What can hang from each mark:
kevev: kobot
deze: begani kobot
begatir: ribav
kobot: deze kevev
bezan: kazok zatag
kazok: bezan dofod
ribav: limom
dofod: kazok kevev limom
limom: dofod
begani: deze

Each row was made from one small tree. The marks that hang from a mark follow it in brackets, in alphabetical order. Every link used is in the known rows. Write each row's tree.
Known rows:
bezan{kazok{dofod{limom}} zatag}: [ 56  -5  19 -20  -5 -10  -4  23   4  -1   1   7  46 -33 -15 -13 -13 -35
  45   8 -25  28  -8   7  21  17 -17  34  37  -1 -16   8 -10   2 -16   9
  23  -9  -6 -10  11   9 -15  -9  -1  35  -1 -27  -3   9]
dofod{kevev limom}: [ 40   4  18  13  -5 -28 -10   7   2 -10  16  13  37 -24 -37  12 -31 -20
  36  27 -30  35   8 -22   8  22   6  15  18   4  -8  -7 -13  -1  -3   0
  12  -4 -15   5  28  14  -9 -15   9  23  16  -6 -13  20]
deze{begani kobot}: [ 44   1   1   6 -12   3   6   0   6   6  15  20  15 -36  -8  23 -41 -12
  31   5  21  14 -28 -23 -43  21  -5   1  18  14  -1 -16  12  12   1  17
   3 -25 -15 -22  31  14  -6   1  -3  -9  13 -15   2   9]
begatir{ribav{limom{dofod}}}: [ 70  -1  21   2   9 -35 -10 -18  13  -1  25  40  56 -40 -24  -8 -32 -24
  16  39 -10  34  -3 -16 -12  36 -23  19  13  21 -19  -7 -13   3  -6  42
  12  -7 -23   1  16  -5 -12  -8  22  22  25 -32   4  10]
limom{dofod}: [ 46  -9  17 -11  -4 -22  -2  -4 -14   5  22  21  32 -32 -14  -2 -33 -19
  31  17   5   3  -8  -5   1  15 -15   8  20   2 -21  -2 -15   6  -6  27
   7 -11 -12  -3  22   2 -19  -6  14   3  23 -22  -1  11]
begatir{ribav{limom{dofod{kevev{kobot{deze{begani}}}}}}}: [ 88   2  36  14  -3 -22  -4  -7  28 -11  27  42  49 -26 -28  14 -57 -18
   4  44 -17  52  -9 -35 -43  24 -25   6   7  49   1  -8   7   0  -1  45
  24  15 -32 -13  20 -10  -2  17  28  15  33   8  12   5]
kazok{bezan{zatag} dofod{kevev{kobot} limom}}: [ 60  13  44 -17 -12 -13 -20  22  16  -2  17  19  55 -25 -38  -5 -20 -38
  46  42 -26  51   8   5  31  13  -7  32  17   6   1  -7  -5   9 -13   8
  27  19 -26   1  36   7 -21  -9   6  33  36  -4  16  13]
begatir{ribav{limom{dofod{kazok{bezan{zatag}} kevev}}}}: [ 89  24  32 -10 -18 -17 -18 -10  29  -1  30  51  55 -41 -16 -15  -2 -44
  54  47 -24  52  16  -2   8  50 -16  40  23  25 -18  -1 -20   6 -28  29
  30   5 -48  16  14 -17 -28 -35  20  40  34  -8  19  18]
dofod{kazok kevev limom}: [ 35  -8  16   3 -14 -26   1   4   1 -17  14  29  32 -21 -31  -5 -19 -31
  52  25 -34  36  14 -21  -1  36  11  17  24   1  -8 -13 -17  -4 -20   3
  16  -9 -14   5  22   6   2 -18   1  23  20  -4  -5  18]
ribav{limom{dofod{kazok{bezan{zatag}} kevev{kobot}}}}: [ 80   3  42 -31 -28  -8  -5  -6  25   7  36  45  57 -32 -22  -5 -21 -40
  44  41 -29  51  13   7  -1  41  -7  34  25  29  -7 -14 -19   0 -24  20
  29  14 -41  10  20  -6 -12 -18  16  20  38   6  14   9]
ribav{limom{dofod{kazok{bezan{zatag}} kevev}}}: [ 78  17  28 -16 -22  -4  -9  -6  23   9  42  42  46 -38 -22  -4 -15 -39
  58  35 -23  44  16  10   3  39 -11  37  34  19 -19   2 -21   1 -28  20
  30   5 -51  19  20 -14 -26 -38  18  28  31  -6  18  19]
kazok{bezan}: [ 37  21  21  -9 -10 -16  -2  -4   7  -3   9  22  34 -34 -19   9 -28 -24
  40  21   1  17   0   9  -2  15   0  -4  10   0 -10 -13 -13  11  -2   6
   4 -16 -26  12  28  11 -11 -39   4  17  32 -22   2  15]
begani{deze}: [ 26  -9  12  14  -3 -23  -3  -3  -9  -8  -5  33  28 -25  -7  10 -38 -29
  27  11  -8  19 -19  -4 -14  24 -17  -6   5  -5 -21 -20 -11   1  -2  18
  -4 -11  -9 -12  29  15 -17 -20   1   5  16 -10  -5   8]
kazok{bezan{zatag} dofod{kevev{kobot{deze}} limom}}: [ 69  13  47  -8 -17  -8  -6  25  16 -11  20  15  51 -10 -33   5 -39 -33
  39  41 -31  42  13   8  12  13 -13  14  12   8  -3  -3  11   4  -7  10
  38  11 -36  -9  26   4 -23  -5   5  40  40   2  20  15]
kazok{bezan dofod}: [ 46  27  21 -14   1 -11 -11   4  17   6  18  17  42 -34 -15  -6 -30 -30
  51  28   5  12  -5  15  15   6  -5  -3  13 -10 -13  -7 -15  15  -8   9
   9 -11 -16   8  28   6 -25 -36  -1  24  35 -32  10   6]
bezan{kazok{dofod{kevev{kobot{deze{begani}}}}} zatag}: [ 70   5  25  -7 -16  22   2  34  15 -13  16  11  37 -24  -3  22 -50 -22
  28  18  -7  28 -27  -3 -15  -6 -24  15  22  25   8  -2   9  -6 -13  20
  24  15  -5 -28  15   1 -18  15   4   5  -2   7   6   8]
kevev{kobot}: [ 30 -18  23 -10 -13  -8  -1   4 -13  -8   7  21  41 -30 -20  13 -41 -18
  17  26   1  18 -19 -15  -9  13  -6   4   2   4   0 -24 -12   1   2  14
   2  -5  -6  -3  27  11   7   1  -1  -1  22 -14 -12   9]
begani{deze{kobot{kevev}}}: [ 31  13  11  14   3 -22  22   6  12   4   9  26  27 -29  -1  22 -21 -25
  19   6  10  28 -25 -22 -21  33 -14  -9   3  -5 -14 -18  14   7   4  11
 -13 -21   0   3  33  39 -18 -20 -12   7   4  -1   2  17]
bezan{kazok{dofod{kevev limom}} zatag}: [ 55  17  21  -7  -6  -6  -8  30  12  -9  14   5  47 -33 -16  -5 -18 -36
  52  16 -29  35  -5   4  26  15  -8  34  35  -1  -9   6 -12  -5 -18   2
  24   6  -5  -6  12   8 -32 -15   8  31  -6 -10  -4  19]
bezan{zatag}: [ 42  -6  11   1 -23   5 -14  11 -18   2   9  19  28 -38 -15   9 -29 -24
  36  15   8  20 -14   2   3  14 -32  25  16   1 -18  -3  -8  -4  -5  17
   6 -13 -21  -9  18  15 -21 -11  -2  -1   8 -20  -4  24]
ribav{limom{dofod{kazok{bezan} kevev}}}: [ 70  23  24 -15 -10 -24   1 -15  31   6  40  37  44 -28 -24 -10 -26 -39
  52  37 -28  42  22   1  -9  45   9  16  26  25 -13  -7 -27   6 -23  19
  25   0 -45  23  19 -10 -17 -45  24  31  44  -7   8   8]

Which tree is each row?
[ 46 -21  25  -1 -18   2   5   4  -5  -5   6  21  20 -23 -18  28 -64 -13
  10  21   6  19 -26 -19 -45   7 -20  -9   4  24   2 -24  12   0   9  27
   8  -6 -14 -26  26  14  13  17   1   0  24  -3   1   5] -> kevev{kobot{deze{begani}}}
[ 58   5  24 -15 -11  14   1  33  17 -11  19  11  59 -29  -8   5 -26 -32
  36  27 -14  28 -19  12  19   4 -15  24  22   7   6  -6  -9  -8 -16   3
  19  11   3  -1  13  10 -26  -2   5   4  -9  -5  -6  10] -> bezan{kazok{dofod{kevev{kobot}}} zatag}
[ 34  10  12  12  -8 -10  11  13   8   6  18  18   0 -34 -19  34 -46 -17
  12  10  20  29 -21 -27 -35  10 -16  -8  13  26  -7  -6  17  -5  10  14
  -9 -13  -8   0  29  20  -4 -10  -5   7  26 -12   1  19] -> kobot{deze{begani} kevev}
[ 56   4  37 -13 -42   9   4  10  18 -26  17  35  33 -13 -12  19 -28 -32
  44  36 -20  31   7   7 -11  25 -17   5   5  14  -1 -21   6  -2  -7  12
  28   5 -41  -5  11   9  -9 -24  -3  12  30  15  11  22] -> dofod{kazok{bezan{zatag}} kevev{kobot{deze}}}
[ 65  16  25 -23 -32  -7 -11   4  12  -2  28  36  30 -35 -13  -5 -10 -37
  63  24 -10  25  10   9  17  28  -7  35  27  10 -21  -2 -24  10 -22  21
  25   1 -32   8  20  -3 -37 -33  15  14  29  -3  20  19] -> limom{dofod{kazok{bezan{zatag}} kevev}}
[ 36 -11  30   3  -6 -25  -2  10  -2 -13  12  18  46 -17 -45  12 -36 -21
  26  40 -26  45   2 -21   3  25   3  15   9   6   4 -19 -11  -3   2   5
  15   8  -9  -1  32  13   8   2  12  18  23   4  -8  14] -> dofod{kevev{kobot} limom}
[ 64  -4  34  -9 -13   6  -2  41  17 -12   7  12  39 -21 -21  16 -43 -28
  31  14 -30  43 -18  -7 -11   6 -21  24  30  27   2   0  13  -4 -12  16
  29  11  -7 -24  21   1  -6  18   4  25   6   9   5   1] -> bezan{kazok{dofod{kevev{kobot{deze{begani}}} limom}} zatag}
[ 62  -1  39 -11  -9  -5   8  34  11 -22   7  11  56 -16 -26   7 -35 -31
  28  23 -38  38  -2   3   1  11 -16  15  20  13   7  -3   6  -7 -16   9
  37  10 -12 -20   4   8  -4  14   3  27   4   7  -1  16] -> bezan{kazok{dofod{kevev{kobot{deze}} limom}} zatag}
[ 57  18  21 -18 -13   4 -18  12   5   6  18  17  43 -40 -15  -6 -19 -36
  51  22   6  18  -1  24  21   7 -21  19  20  -4 -17   1  -8  12 -12  12
  14  -7 -25  -1  29   4 -45 -30  -3  19  25 -36  17  12] -> kazok{bezan{zatag} dofod}
[ 68   0  45 -25 -43  -4   7   6  16 -10  30  37  36 -17 -15   7 -29 -30
  45  39 -24  20  10   5   2  25 -15  13  18  18 -12 -15   1   5 -18  23
  34   8 -40  -4  12  -1 -21  -8  11  10  41  15  19  14] -> limom{dofod{kazok{bezan{zatag}} kevev{kobot{deze}}}}
[ 48   4  18 -21 -38   4  -3   1   1  -8  10  29  25 -37  -7  -4 -12 -33
  56  15  -3  22  -4  11   3  29 -17  25  19   4 -18 -10 -15   1 -15  11
  15 -15 -34   2  22   1 -17 -39  -4  16  28 -19   9  20] -> dofod{kazok{bezan{zatag}}}
[ 57   4  41 -10   1 -26  16  24  24 -32  10   5  57  -9 -25   4 -42 -23
  25  29 -41  29   0  -6  -3   9   1  -4  14   9  10  -9   0  -3  -8   3
  29   8  -7  -9   6  12   7   5   7  31  11   4  -6   7] -> bezan{kazok{dofod{kevev{kobot{deze}} limom}}}
[ 49 -21  29 -19 -21 -14   2   0   6  -8  31  32  39 -25 -19  -2 -34 -23
  33  35 -14  20   4 -16   2  27   5  13  19  14  -7 -24 -19  -2 -19  17
  14   9   0   6  20   6  -4   3  14  -6  23   5   4   3] -> limom{dofod{kazok kevev{kobot}}}
[ 47   2  45 -16 -32 -26  17   5  18 -26  12  32  35 -14 -31  11 -33 -26
  39  41 -41  37  17 -12 -13  34   8  -7   6  18   6 -20   0   9  -7   3
  34  -2 -40   3  18   6  22 -19   3  36  51  20   3  13] -> dofod{kazok{bezan} kevev{kobot{deze}} limom}
[ 54  21  26 -18 -20 -22   1  -6  19  -3  32  35  31 -33 -17 -10 -17 -33
  61  33 -11  21  14   6  11  27  11  14  28   4 -17 -13 -26  17 -18  14
  24  -3 -31  17  22  -3 -23 -41  17  16  40  -3  13  11] -> limom{dofod{kazok{bezan} kevev}}
[ 49  18  38 -17   2 -25  -9  14  20  -8  20  19  58 -19 -45  -3 -32 -32
  47  47 -30  45  10  -1  22  18  15   8  12   3   3 -18 -13  15  -5   4
  26   8 -17  11  36   1 -10 -16   8  39  44 -10  14  -1] -> kazok{bezan dofod{kevev{kobot} limom}}
[ 53  14  30 -18  -5 -13 -19  13   3   6  17  17  41 -32 -31 -14 -20 -34
  57  16 -17  30   4  14  30  18 -15  32  25  -2 -18   5  -9  15 -13  18
  21  -8 -33   0  30   0 -33 -25  -4  42  38 -33  18  12] -> kazok{bezan{zatag} dofod{limom}}
[ 78  11  39 -23 -12 -29  -3 -18  41 -12  27  56  66 -28 -27 -12 -13 -37
  35  59 -27  52  10 -13  -4  55   0  15   9  32  -1 -21 -23   9 -17  31
  26  17 -34  19  19  -9   3 -25  25  36  50   3  13   1] -> begatir{ribav{limom{dofod{kazok{bezan} kevev{kobot}}}}}
[ 63  -1  40 -32 -38  -5  -5   7  13  -4  32  39  41 -31 -20  -3 -14 -33
  50  35 -13  28   4   6  18  26  -3  36  23  18 -15 -14 -15   9 -19  21
  25  11 -29   5  24  -3 -22 -16  15   8  32  13  16   7] -> limom{dofod{kazok{bezan{zatag}} kevev{kobot}}}
[ 39  22  26 -12 -23 -29  -3   0  17 -15  15  28  32 -25 -32  -6  -7 -32
  63  30 -34  39  21 -12   9  41  21  13  18   9  -6 -17 -21   7 -13   0
  21  -8 -34  12  29   7   1 -49  11  39  40  -1   1  16] -> dofod{kazok{bezan} kevev limom}
[ 43   1  24  -1   6  -3 -10  14  12 -12  27  14  56 -25 -28   6 -44 -25
  31  46  -7  28  -3  -8  11   1   0   2  17  -4  10 -14 -12  -3  -5   9
   8   8   3   3  28  17 -17   2   5  -2  16 -11   7   1] -> kazok{dofod{kevev{kobot}}}
[ 53  -5  46 -15 -37 -19  10   5  23 -15  10  33  18 -14 -36  12 -37 -25
  44  30 -28  44   6 -19 -28  29  10   0  10  33   6 -25   8  12  -4  13
  28   4 -36 -14  30   3  18 -14   6  32  52  18  11   5] -> dofod{kazok{bezan} kevev{kobot{deze{begani}}} limom}
[ 54  37  29   1   2 -29 -15  13  21  -2  22  14  51 -26 -39  -7 -23 -34
  63  33 -28  40  16   6  27  16  12  12  17  -7  -9  -2 -14  13 -10   2
  22  -1 -24  14  37   8 -27 -34  13  42  38 -19  15   8] -> kazok{bezan dofod{kevev limom}}
[ 58   0  26 -33 -35 -11  -7  -3   1   6  22  38  23 -37  -9 -11 -10 -34
  58  14  -4  10   1  14  13  31 -14  34  30   8 -29  -7 -18  13 -23  24
  17 -11 -31   2  15  -4 -25 -30   6  17  39 -17  13  11] -> limom{dofod{kazok{bezan{zatag}}}}
[ 58  -7  34 -18  -9  -4  -5  35  12 -12  13   7  62 -25 -25   1 -21 -36
  35  28 -35  41  -6  -2  23  15  -7  38  26   1  -1  -7  -9  -4 -14   6
  28  14   0  -8  16   5 -13   6   4  26  -2  -1  -4  11] -> bezan{kazok{dofod{kevev{kobot} limom}} zatag}
[ 53 -18  34 -15 -29 -19  20   4   7 -21  28  32  37 -15 -17   8 -42 -23
  24  32 -23  12   8 -12 -19  22  -6  -5  12  17  -5 -19  -1  -5 -11  26
  24   3 -17 -10   7   5  -1   5  13  -1  32  13  11   7] -> limom{dofod{kazok kevev{kobot{deze}}}}
[ 52  -4  17  -4 -17 -18  -2   0   3  -2  33  31  35 -28 -17  -6 -24 -26
  50  24 -13  12   8 -11   5  24   6  15  29   9 -15  -9 -22  -1 -16  19
  17  -3 -13   5  15   7 -20 -16  14  -1  18  -7   5  11] -> limom{dofod{kazok kevev}}
[ 72  21  42  -8 -13   8  -9  20  18 -16  26  22  46 -19 -16  15 -39 -31
  37  46 -13  27   0  13  10  -3 -22   8   9   4   0  -5   9   6  -6   8
  32  11 -36  -9  22  11 -30 -11   2  14  34   0  20  21] -> kazok{bezan{zatag} dofod{kevev{kobot{deze}}}}
[ 46  18  26 -16   4 -32 -11   5   9   6  15  14  42 -29 -33 -12 -28 -32
  49  26 -17  26   9   9  17  18   1   6  18 -10 -16  -4 -15  19  -6   8
  17 -14 -25   2  32   2 -17 -32   2  43  46 -34  12   5] -> kazok{bezan dofod{limom}}
